Each row was made from one path, in order. Every step used is in the known rows, and no mark comes twice. Write each row's path.
Known rows
V-J-C: [  1.8 -16.9  -7.2   2.6   2.1  10.7  -6.1  22.6   1.1  28.4  -4.4 -17.9
 -12.3  -1.7  -0.7   1.0  -6.7   4.2  -0.9   0.1 -12.4  14.5   5.1   2.4
  -8.5]
J-V: [  2.7 -21.0  14.7   0.4  -5.6  -6.7   5.5 -12.0   2.1  16.3 -12.9   2.2
  -4.1  -4.7   8.1 -14.6   0.7  -3.9   5.3   5.9  -3.4  -5.0  -3.3  19.5
  -1.2]
Y-V-J-G-X-L: [ -6.0   9.0  12.8   7.2  -4.7  -7.0  18.8  23.7  -5.6  -3.5  10.4  24.5
   9.2  -8.9  -0.9 -12.2 -19.1  -9.7  -3.9   5.8  -7.2  29.5   0.5  -4.9
 -10.1]
J-C: [  2.9 -14.4  -7.0   0.4   2.3   3.6  -2.9  13.8   3.1  38.7  -1.3 -19.7
  -2.6  -0.1   3.1  -7.5   0.1   1.3   3.8   4.8   0.4  -6.7  10.4   8.1
  -4.2]
Y-G-X: [  4.8   3.3  20.8  -1.9   2.5  12.3  28.2  -0.7  -7.0   6.6 -27.3 -15.8
  -0.9  -0.8  -7.3   3.5   1.4 -18.4  27.0   9.6 -39.3  25.0   8.5  11.0
  -1.2]
G-X-L: [ -1.6 -12.6   7.3  12.7   0.3   3.9  12.0   4.8   1.4  13.3 -11.6  -1.8
   2.0   3.5   0.0 -14.9 -15.5  -9.1  20.5   5.4   2.4   7.0   8.7   7.3
  -4.7]
C-J-G-Y-V: [ -4.6  19.8   7.3 -20.5  -9.9 -21.7   8.9  13.3  -2.6  -2.4  15.0  20.1
  11.6  -1.2  -1.1   3.6 -14.9  -8.1 -17.0  -6.5  43.5 -16.9  -3.4  11.7
   7.6]
C-J-G-X-L: [ -7.9  15.4  -5.3  14.0  -9.5  -3.5  29.4  24.8   2.8  14.5   3.0   1.7
   0.3  -4.9   5.9 -18.3 -31.2  -6.2   4.8  -5.4  39.7   9.3  10.1  12.9
   2.2]
P-J-G-Y-V: [  1.8  22.8  -1.0 -21.7  -4.3  -9.5   1.4   6.8  -7.0  -4.7  12.6  16.5
  21.6   0.6  -2.5   2.0  19.9  -4.3 -23.4  10.1  -1.7   1.5  -3.9  -0.2
   7.4]
Y-P-J-V-X: [ -0.8  -5.8 -16.5   0.4   4.1  12.0  -3.5 -30.4   5.6 -11.6  12.6   0.1
   1.5  -0.8   5.4  -2.4  30.3  10.2 -10.6   6.8 -23.9  -8.3  -6.8 -13.7
   7.5]
Y-G-J: [  5.0   3.1   2.5   1.1   9.5  12.3 -25.4  -1.7  -8.9   3.3 -28.0  -8.0
  -2.7  -5.2 -13.4   4.8  13.7  -3.5  19.7   2.8  -2.2 -12.1   8.3   4.7
   6.0]
X-L: [  0.0 -20.2  -3.1   7.9   4.1   0.4 -13.6   6.1   0.9  11.9 -13.5  -4.8
  -0.2   4.7  -3.0 -18.9 -12.4   0.6  12.5   6.7  19.2 -15.4   6.1   3.1
  -6.2]
Y-V-X-L: [ -5.5 -21.5  -2.5   0.7   1.5  -6.8 -20.2  -4.1  -4.6   2.2   8.3  19.0
  13.3   3.1  -8.2 -12.7  -3.6   5.2   8.3  21.5  20.6 -39.1  -2.9 -25.0
  -2.7]
C-J-G-Y-P: [ -3.9  25.8  -1.4 -17.0   4.0  -5.8   4.9   5.5   5.7 -20.9  16.3  -1.3
   0.2   2.9   2.2  12.4 -12.6  -5.9 -22.6 -27.8  35.3  -3.2   1.1   9.2
   9.8]
C-J-G: [  0.7  12.6   2.0  -1.3  -5.0  -1.0  15.0  19.2   1.2  15.5   1.8  -8.5
  -3.9  -4.6  -0.5 -17.9 -16.7   2.5 -13.5  -6.5  31.4 -10.6   5.2  17.4
   5.3]
G-Y-V-J: [  0.9 -10.0  17.0 -17.7   0.0  -9.0 -11.9   1.1  -4.5 -13.2  -1.7  17.2
   4.6   4.9  -8.6  15.8  -7.2  -8.2  -6.2  -1.7  -7.8   4.1  -8.0  -1.0
  -3.3]
C-J-G-X: [ -1.5  20.0  11.1   6.6  -8.3   2.0  40.6  17.4   2.1  17.0   2.5  -6.7
  -1.2  -5.7   4.5 -13.1 -19.3  -8.8  -5.1  -7.3  15.8  11.1   9.8  21.8
   6.4]
C-J-V-X-L: [-11.1 -23.1 -15.3  13.5 -10.8  -7.5  -6.1  -3.9   5.8  14.8  -1.2  13.1
  -5.4  -2.5   8.3 -10.7 -18.5  11.9  17.3   7.1  56.5 -33.3  -6.1  -2.2
   5.4]
Y-P-J-V: [  4.2  -4.1 -15.0  -3.0   5.8   4.2   3.4 -24.2   8.4  -6.7   3.1  -0.1
  -1.4  -3.1   9.3  -8.7  21.6   3.2 -11.3   0.9 -31.4   6.6  -4.8   3.5
   1.7]
P-J: [  9.0  -5.8 -10.3   0.9   2.2  16.6  -0.7  -1.6  -0.4  14.1 -10.6 -14.2
   2.1   5.6  -6.4 -15.9  16.8   5.3  -6.5  11.9 -21.1  -1.9   4.8   3.2
   1.9]
P-J-G: [  6.2  14.7  -4.2  -0.8  -1.6  13.3   7.9  13.7  -3.0  13.1   0.1 -14.5
   5.8  -2.2  -3.0 -21.4  18.9   6.2 -20.3   9.4 -13.9   7.5   4.3   5.4
   3.2]
C-J-V-Y-G-X-L: [ -9.9  -4.6  -7.8  20.6 -13.9 -21.6  26.8  -0.3  -0.6  -3.5 -16.3  12.1
 -12.4  -6.9   7.4  23.6 -21.7   1.7  37.2  -1.1   2.7  21.1  -3.6   1.2
   0.7]
P-X: [ 10.0  -1.9  21.6   1.2   2.3  19.2  -3.8 -11.0  -2.8  13.0  -7.5  -7.2
   3.2   7.5  -9.1 -23.1 -10.8  -8.2  12.1   9.7  10.9 -22.4   4.1  -3.3
 -12.3]

Write each row's path
[  0.6 -24.8  12.7  10.1  -8.1 -19.2  -1.7 -12.8   2.2   0.7  -5.8   2.5
  -8.9  -1.7   3.1   9.2   1.1  10.3   2.6   2.1 -21.3  -3.3  -9.5   3.4
  -1.7] -> J-V-Y
[  1.8  -1.6   8.3 -18.2  12.5   0.7 -14.5 -13.8   3.5 -22.7   2.9  -5.6
   1.5  10.7  -1.9  15.2   1.6  -9.4  -6.5 -16.4  -1.1  -3.8   1.6   3.7
   3.8] -> G-Y-P
[ -4.7   6.2  11.4  11.5  -3.3   7.4  17.7  27.9  -2.9   1.2  -4.0  -0.4
  -3.8  -5.3   0.6 -13.0 -20.7  -6.7   0.7  -2.2  -5.0  39.4   4.5   2.4
  -7.6] -> V-J-G-X-L
[ -6.9 -10.4   6.6  18.6 -10.0 -17.8  17.7  -5.5  -4.7  -8.0 -22.2   7.4
  -7.4  -4.4   5.0  22.4  -5.2  -3.2  38.8   8.5 -28.1  29.5  -4.6  -4.6
  -6.0] -> J-V-Y-G-X-L
[ -0.6 -14.3  -0.4   3.3 -10.0 -10.0  14.3  -5.8   6.7  21.0  -9.9   3.8
  -9.9  -6.5   9.4 -13.2 -15.8   0.4   4.7  -2.3  25.3 -14.2  -1.4  25.6
   4.4] -> C-J-V
[  4.3  -5.2  -9.8   5.9  -6.7  -6.1   4.5 -11.0  -7.1  -5.7 -19.8  -5.2
  -6.1  -2.8  -0.3  21.2  28.9  13.5  12.4  14.6 -51.3  19.1  -8.5  -5.9
   1.4] -> P-J-V-Y-G
[  2.3  18.2 -14.2   3.5   6.8   3.1  -2.3  -0.1   1.3 -28.5  21.9 -12.5
   0.2   2.9  -5.2   9.8  23.1  17.8 -33.0  -6.7 -41.0  12.8  -3.1 -19.7
   0.8] -> V-Y-P-J-G
[  1.0  11.3  21.4 -15.5  -2.1  -4.6  -0.8  12.1  -4.4  -1.9  -2.3  -6.1
   6.0   3.3  -1.8   2.5   0.2  -9.9  -9.8  -6.1  17.3   0.8   0.9  14.1
   4.0] -> J-G-Y
[ -4.9  20.9 -20.1  17.2   4.1  -0.9  14.6   6.0   3.8 -28.0  23.2  -1.8
   4.0   2.4   1.3  10.5   9.6  11.1 -15.3  -5.2 -33.1  32.5   1.7 -24.0
  -0.4] -> V-Y-P-J-G-X-L
[  2.3   5.7 -17.3   1.2   8.0  11.1 -24.7  13.9  -6.0  27.1 -14.6 -12.4
  -3.4  -8.1  -5.6  12.6  16.4  -0.5  22.6   2.8   4.0  -8.0  13.4   1.0
   4.6] -> Y-G-J-C
[  5.1  23.2 -12.3  -6.9   9.2  14.2   4.4   1.3   1.3 -12.2  14.1 -13.8
   5.5  -1.4   0.1 -12.6  21.3   6.3 -30.4  -2.8 -25.7  10.5   3.9  -5.1
   2.6] -> Y-P-J-G
[  2.3  -5.1 -18.3   9.6   5.2   7.9 -27.5  11.4   1.9  34.6   2.0  -8.1
  -1.5  -3.6   0.5  -0.5   7.7   3.3   5.5  -2.2  21.6 -21.8  13.6   3.8
   5.3] -> G-J-C
[  2.1  -8.0  16.5 -19.7  -1.2 -15.1  -8.2  -6.8  -3.0  -2.5   0.4  16.3
  13.3   6.8  -4.1   6.8  -0.3 -12.4  -1.1   3.9   6.6 -17.8  -3.6   4.8
   0.9] -> G-Y-V
[ -1.7  16.8  14.3 -18.6   9.7   5.4  -9.6   8.8   0.0 -35.1   9.4  -5.0
  -3.4   2.4  -1.9  17.6  -3.7  -7.6 -25.1 -25.0  -8.8  26.5  -3.5  -1.8
  -0.3] -> V-J-G-Y-P
[ -1.4  18.8  -3.4 -18.2  -5.3  -1.5  -4.5   1.8  -8.5  -9.4  23.4  16.5
  23.6   3.5  -5.8   8.5  28.8   2.2 -21.8  17.1   5.4 -14.8  -6.9 -18.2
  11.0] -> P-J-G-Y-V-X
[  2.5   4.2   3.8  14.9   6.9  -2.0 -30.4 -38.0   3.3 -25.9  18.2  18.8
  -5.4  -1.6  -1.0  12.9   4.0   5.1   3.4 -13.6   3.9 -24.6  -7.5 -22.3
  -4.2] -> G-J-V-Y-P-X
[  1.9   0.9  -0.4   4.0  13.9  14.4 -19.2 -15.2   3.6 -11.9   7.4   0.9
   4.2   9.0  -5.1 -20.4 -18.0  -4.9  11.7  -1.6  24.4 -21.7   3.7 -19.6
 -16.7] -> Y-P-X-L
[ -2.8  -8.7  -3.9 -16.5  -1.6 -10.9 -10.6  15.9  -2.8  11.5   9.8  11.9
   4.9   1.5   0.3  21.4  -4.6  -6.5  -2.0  -1.7  -0.5   9.0  -3.9  -4.6
  -4.5] -> G-Y-V-J-C
[  2.5   4.2  17.6  -1.2  -0.1  11.0   1.8  23.4  -5.4   1.6  -4.5 -12.0
  -7.3  -6.2  -7.2 -11.9  -6.7   1.9 -18.3  -5.1 -13.2  18.7  -0.2   6.0
  -5.3] -> V-J-G
[ -2.5 -18.3  -1.8  12.6 -13.0 -22.1   8.2  -7.3   6.0   4.6  -1.3   4.7
 -15.2  -2.7   6.9  10.0 -14.6  13.7   1.8  -6.8   8.8 -11.1  -7.9   8.6
   3.2] -> C-J-V-Y
[ -2.3  28.4   6.4 -10.5   9.3   6.4 -18.4  -3.1  -0.6 -26.6  19.3   9.5
  11.1   8.0   0.2  -3.6 -15.4 -13.1   1.4 -12.6  48.1 -10.8  -1.7 -16.7
  -9.8] -> J-G-Y-P-X-L
[  1.3   2.5 -12.7 -16.1   4.1  -2.0  -4.3 -27.4   6.2 -20.1   3.2   6.0
   2.5   3.4  11.4  13.6  22.4  -3.5  -9.0  -7.8 -12.3   9.3  -7.7   6.1
   7.3] -> G-Y-P-J-V
[ -3.1  -6.5  -1.3   4.0 -10.6 -19.5  12.0  -4.8  -2.5  -3.3 -18.7  -1.0
 -16.0  -5.5   1.8  25.2  -7.7   9.5  18.4  -1.2  -7.2   3.0  -8.4   5.2
   3.1] -> C-J-V-Y-G
[ -1.7  -1.2   5.6   6.8   2.0   7.7  16.1   5.6  -7.2   6.2 -28.6  -8.1
   0.2   0.0  -3.4  -1.2  -8.4 -15.6  37.3   9.8 -13.7  21.7   8.3   2.4
  -5.3] -> Y-G-X-L
[ -0.1   8.9  20.2 -14.5  -1.0   3.6  -3.8  20.8  -6.1 -10.9  -4.5  -4.5
  -3.7   1.3  -4.4   9.8  -6.0  -6.4 -14.8 -11.6   2.6  23.3  -3.3   7.7
  -0.3] -> V-J-G-Y
[  3.2  -1.1 -38.6   7.7   9.3   3.2  -9.8   1.8   7.8   0.0  23.1 -19.8
  -4.7   5.4   1.0  23.9  22.7  21.4 -15.5  -3.9 -41.7   7.4   2.7 -23.7
  -3.6] -> V-Y-P-J-C
[  7.0   1.5 -18.2  -3.6  15.1  18.0  -4.5 -14.2   5.7  -9.6   3.4 -14.7
   1.3   5.1  -4.0  -7.7  20.2   5.5 -16.3  -1.0 -32.5   2.0   3.4  -6.8
   0.4] -> Y-P-J
[ -1.0 -23.1  12.9   5.6  -7.6  -0.5  -4.4 -16.9   0.9  11.5  -3.8   1.8
  -1.8  -3.1   4.5  -8.4   9.4   3.6   6.9  14.5   1.0 -21.4  -5.6   1.0
   3.5] -> J-V-X
[ -0.3 -16.3   6.0   7.2   3.6 -16.3  -3.3 -23.9   7.1 -23.9   9.2   1.7
 -10.3  -0.3   6.4  15.5   4.5   9.3  -7.9 -12.7 -31.9   0.2 -10.1  -7.1
  -3.8] -> J-V-Y-P
[ -4.6 -18.2   0.6   4.9 -11.7  -3.3   7.5 -12.6   3.9  15.9   0.2   6.2
  -8.5  -3.5   4.9  -5.8  -8.2   7.2   6.1   5.8  32.6 -29.3  -5.4   6.7
   9.7] -> C-J-V-X
[ -1.1   6.1   0.7  -8.5  12.4   6.9 -27.7 -17.8   3.0 -24.7   8.4   7.5
   7.2  16.0  -3.3   2.3 -17.9 -12.1  15.7 -10.5  40.8 -18.9   1.1 -16.8
 -11.0] -> G-Y-P-X-L
[ -2.1  17.8 -12.8  12.4  -2.8  10.1  23.8  18.5  -2.2  11.6   1.3  -3.3
   9.5  -2.1   3.1 -20.7   5.0  -3.3  -2.1  10.7  -5.0  26.5   7.9   2.2
  -0.2] -> P-J-G-X-L
[ -1.4 -15.9   5.6  10.1  -1.7   2.9 -29.3 -20.8  -0.1   8.8  -2.3  13.4
  -2.4  -8.5   0.1  -2.9  16.2   5.8   6.9   6.2  22.1 -36.3  -3.7  -3.0
  12.5] -> G-J-V-X
